What can hang from each mark
gakasem: bofef fome natuz
natuz: fome gakasem
pogu: natuz
fome: gakasem natuz
mapab: dutu
bofef: fome gakasem mapab
dutu: bofef mapab

Every row comes from one small tree of marks. Brackets hold a mark, then the marks that hang from it, in alphabetical order. Every link used is in the known rows. Which tree was each row made from?
(in the rows, 128 means zero)
Known rows
{natuz fome gakasem}: [119 109 108 140 116 136 120 131 129 122 106  84 118 137 107 106 135 146
 100 141]
{gakasem bofef {natuz fome}}: [127 149  90 148 140 113 186 143 148 131 123 134 142 126 142  99 128 132
 135 156]
{fome {natuz {gakasem bofef}}}: [133 123  83 137 151 115  71 134 172 133 108 172 146 100 147 130 122 132
 101 145]
{fome {natuz gakasem}}: [127 118 104 134 186 114  70 126 153 125  99 120 135 106 114 130 139 137
  99 133]
{gakasem {bofef fome {mapab dutu}} natuz}: [126 158 181 108 151 144 156 126 123 144 139 191 152 136 167 128 129 121
 143 146]
{pogu {natuz {gakasem {bofef fome mapab}}}}: [105 118  96 120  50 169  52 141 129 130 131 189  94 125 146 142 133 133
  93 120]
{mapab dutu}: [109 162 180 104 104  89 161 105 105 113 122 130  91 145 136 148 162 130
 152 128]
{dutu {bofef gakasem} mapab}: [140  98 184 132  25 117 134 106 126 103 153 100 104 139  71 173  80 116
 173  79]
{natuz {gakasem bofef}}: [120 129  92 128  63 114  71 133 147 124 122 179 120 137 148 141 133 132
 115 145]
{pogu {natuz fome {gakasem bofef}}}: [108 114  78 148  60 138 122 142 162 122 117 132  71 110 140 116 135 143
  94 139]
{gakasem bofef fome}: [126 160  79 132  84  92 168 137 119 127 134 125 133 140 162 129 152 121
 147 147]
{mapab {dutu {bofef {gakasem {natuz fome}}}}}: [154 127 237 159 174 141 228 114 156 135 142  59 124 124  91  99 106 145
 186  69]
{pogu {natuz gakasem}}: [ 93 126 101 123  80 116  68 130 146 108 113 125  54 121 111 150 166 138
 106 114]
{bofef fome gakasem mapab}: [134 146 133 100  77 165 110 130  84 127 130 151 138 148 113 143 127 122
 171  62]
{mapab {dutu bofef}}: [117 142 222 134  89  92 160  97 100 117 146  99  93 145 102 148 131 137
 148 100]
{pogu natuz}: [ 92 160  96 117  62  91 123 123 113 102 119 125  49 123 116 157 172 127
 135 103]
{gakasem {bofef {mapab dutu}} fome natuz}: [118 159 169 122 202 117 215 128 123 138 142 131 146 143 179  79 156 124
 116 194]
{dutu mapab}: [112 119 133 104  48  90 128 108 106  95 126 124  98 148 107 174 122 112
 131 159]
{fome {gakasem {bofef mapab}} natuz}: [136 108  76 130 203 114  95 130 130 135 122 170 164 121 146 101 114 122
  71 189]
{natuz {gakasem bofef fome}}: [131 130  85 138 103 115 112 143 149 133 126 124 137 138 161 120 144 132
 119 159]
{gakasem fome natuz}: [129 159 107 133 199  94 176 139 131 127 122  73 143 137 128 113 168 125
 149 146]

Write each row's tree
[128 108 121 121 191 169  52 131 115 141 107 134 165 112 113 124 122 135
  85 125] => {bofef {fome {natuz gakasem}} mapab}
[140 145 184 113 236 140 211 118 114 133 122  82 148 114 143  80 148 127
 143 118] => {bofef {gakasem {fome natuz}} {mapab dutu}}
[173  87 183 138  99 145 118 110 146 126 143  96 149  98  71 190  51 114
 192  47] => {dutu {bofef {fome natuz} gakasem} mapab}
[137  96 182 132  24 119 111 106 103 115 152  97 119 141  74 201  75 117
 159  97] => {dutu {bofef fome} mapab}
[ 92 103  84 144  76 162 122 140 127 121 122 140  81 120 137  79 131 143
  49 161] => {pogu {natuz fome {gakasem {bofef mapab}}}}
[125 114  85 119 119 114  92 130 109 125 136 181 140 160 149 112 125 121
  83 186] => {fome {gakasem {bofef mapab}}}
[102 131  82 131  44 117  70 137 165 116 121 177  62 115 146 149 150 134
 108 128] => {pogu {natuz {gakasem bofef}}}
[135 149 126 123 204 141 180 142 118 132 129  85 154 143 125  79 156 122
 146 124] => {bofef {gakasem fome natuz} mapab}
[ 97 120  82 134  97 141 112 146 130 126 132 131  89 127 158  94 157 132
  64 167] => {pogu {natuz {gakasem {bofef mapab} fome}}}
[150 100 105 117 228 141  76 127 112 140 116 128 176 124 113 130 112 124
 102 144] => {bofef {fome gakasem natuz} mapab}
[148 137 127 110 164 167 112 130 105 138 118 140 166 111 113 132 116 121
 160  64] => {bofef {fome natuz} gakasem mapab}
[158 149 102 130 197 115 174 135 143 133 111  74 154 104 127 116 144 123
 178  84] => {bofef {gakasem {fome natuz}}}
[150 125 181 141 140 172 119 132 114 142 155 114 159 141  78 129  99 128
 170  44] => {dutu {bofef fome {gakasem natuz} mapab}}
[134 113 189  96 166 143 111 110  97 134 129 137 136 159 134 139 126 130
 124 148] => {bofef {fome gakasem} {mapab dutu}}
[149 126  83 135 181  91 104 139 175 131 130 169 150 137 150 134 127 122
 133 173] => {fome {gakasem bofef natuz}}
[132 145  91 121 138 142 110 135 103 141 127 185 171 109 148 131 110 119
 118 126] => {gakasem {bofef {fome natuz} mapab}}
[112 128  75 139  83 117 114 143 166 125 126 121  82 115 160 128 159 134
 113 144] => {pogu {natuz {gakasem bofef fome}}}
[166  96 202 138  90 147 126 119 158 125 152 101 141 126  70 188  64 115
 208  60] => {dutu {bofef fome {gakasem natuz}} mapab}
[131 150 167 109 159 143 144 119 110 144 130 186 158 107 167 134 116 123
 129 134] => {gakasem {bofef {fome natuz} {mapab dutu}}}
[114 139  97 141 155 137 186 142 110 132 130 141 151 138 140  66 125 131
  90 181] => {gakasem {bofef mapab} {natuz fome}}
[115 124 167 122 140 139 150 126 122 135 135 134 130 147 178  85 147 136
  83 192] => {natuz {gakasem {bofef {mapab dutu}} fome}}
[120 154  94 134 178 117 178 147 115 135 138 128 160 143 161  80 153 121
 105 184] => {gakasem {bofef mapab} fome natuz}
[136 106 113 108 143 142  75 127  90 130 127 135 149 160 114 141 124 123
 112 142] => {bofef {fome gakasem} mapab}
[157 141 233 148 197 119 219 120 158 137 150  48 133 131 111 112 132 135
 199  75] => {mapab {dutu {bofef {gakasem fome natuz}}}}
[100 109  99 141  96 138 120 135 143 113 106  84  63 114 105 113 151 146
  91 126] => {pogu {natuz fome gakasem}}
[150  89 172 142 108 121 113 106 123 124 140  88 146 104  73 190  63 116
 148  96] => {dutu {bofef {fome natuz}} mapab}
[147 152  84 125 121 119 108 132 138 141 121 175 160  97 150 169 112 120
 164 100] => {gakasem {bofef {fome natuz}}}
